Each row was made from one small tree. The marks that hang from a mark follow it in brackets, in alphabetical order. Every link used is in the known rows. Write each row's tree.
In the rows, 128 means zero.
Known rows
razuru{ruzom{kono nagifo}}: [104 132  93 127  93 120 178 126  99 143 125  89 164 130 131 100 116 154]
ruzom{boni kono}: [129 138  74 122 120 143 126 184  89 137  80  78 165 155 126  76  93 159]
damuz{kofita{nagifo{ruzom{boni saruz}} razuru}}: [139 152 185  95 135  84 135 105 128 136  98 134 132 120  97 102 127 161]
damuz{kofita{nagifo razuru{ruzom}}}: [139 128 186 106 125  72 163  95 130 142 125 146 148 104 119 117 134 145]
damuz{kofita}: [137 122 133 111 104  73 174 131 129 163 142 125 156 125 122 104 111 111]
damuz{kofita{boni razuru ruzom}}: [141 118 207 123 121  92 108 113 122 142 108 182 135  98 101 112 124 142]
kofita{nagifo{damuz ruzom{kono}}}: [134 149 137  85 113 121 176 156 133 127 101  59 151 111  89  96 122 120]
ruzom{boni nagifo saruz}: [115 148  81 127 129 154 127 139  99 121  60  82 149 158 119  86 105 209]
kofita{boni ruzom{kono saruz}}: [124 115 134 139 123 160  75 146  86 124  84 139 126 127 128  88 115 183]
nagifo{damuz}: [137 131 118 109  83 115 173 156 130 144 132  66 169  97  99  99 107  85]
kofita{boni razuru}: [153 121 173 154 112 131 136 139  98 138  79 139 161  71 132 131 109 144]
damuz{kofita{boni razuru{ruzom}}}: [134 123 177 124 104  73 134 102 112 140 127 162 141  92 119 117 122 143]
nagifo{ruzom{boni kofita{razuru} saruz}}: [124 177 140 125 104 132 111 123 100 124  79  94 111 141  73  79 110 155]
kofita{razuru ruzom{nagifo}}: [140 135 205 140 129 146 138 116 125 147  74 145 157 105  94 119 125 150]
kofita{boni razuru{ruzom}}: [142 121 169 156  96 119 138 107  89 129  98 152 150  68 134 130 122 151]
ruzom{boni kofita kono nagifo{damuz} saruz}: [ 77 181  93 101 140 175  44 182 102  97  53  32 135 179  67  52  88 218]
razuru{ruzom}: [131 118  98 140  72  99 198 103 102 147 147 114 155 112 141 109 126 115]
nagifo{damuz ruzom{kofita{razuru} saruz}}: [115 185 162  98  84 126 109 126 125 123 113  60 116 108  44  77 111 119]
damuz{kofita{boni nagifo{ruzom{kono saruz}} razuru}}: [131 144 192 101 137  94 114 120 119 129  92 142 129 105 105 106 123 174]

Write each row's tree
[125 149 204 123 130 158  95 107 123 132  78 125 141 106  82 101 125 177] => kofita{razuru ruzom{nagifo{damuz} saruz}}
[ 86 168 147 138 151 180  48 163  90 118  45  81 139 141 104  90  90 231] => ruzom{kofita{boni razuru} kono nagifo saruz}
[122 132 100 142  83 107 155 115  99 122 124 113 139 136 113  97 121 129] => razuru{ruzom{boni kofita}}
[ 77 164 115 113 131 172  55 181 105 105  72  46 136 145  83  75  89 205] => ruzom{kofita{boni} kono nagifo{damuz} saruz}
[109 139 104 137  94 117 160 116 106 118 107 105 144 141 102 102 122 149] => razuru{ruzom{boni kofita nagifo}}
[135 146 175 105 126 127 128  97 115 105  89 105 145  90 106 107 139 176] => kofita{nagifo{damuz} razuru{ruzom{boni saruz}}}
[150 121 144 125 118 120 182 144 115 118  79 116 140  93 118 124 128 137] => kofita{boni nagifo{ruzom}}
[126 119 126 143  93 107 170 113 106 121 125 126 138 109 126 117 130 130] => razuru{ruzom{kofita{boni nagifo}}}
[133 145 159 120 143 137 124 107  96 117  75 116 148 114 134 106 132 203] => kofita{nagifo razuru{ruzom{boni kono saruz}}}
[125 132 154  92 143 155 103 142 124 116  91  94 136 133 102  82 132 171] => kofita{nagifo{damuz} ruzom{kono saruz}}
[ 98 156 140  88 124 127 129 171 130 143  98  58 174 126  86  89  96 158] => ruzom{kono nagifo{damuz{kofita{razuru}}}}
[148 128 179 129 127 116 179  99 116 133  97 129 162  87 134 131 140 152] => kofita{nagifo razuru{ruzom}}
[129 128 141 116 114 141 134 141 128 122  84 114 149 132  76  94 121 138] => kofita{ruzom{boni nagifo{damuz}}}
[130 127 140  96  88  86 145 146 135 134 137  96 152  91  90 100 109  99] => nagifo{damuz{kofita{boni}}}
[107 172 139 138 144 164  75 135 103 109  41  90 135 156  85  88 101 216] => ruzom{boni kofita{razuru} nagifo saruz}
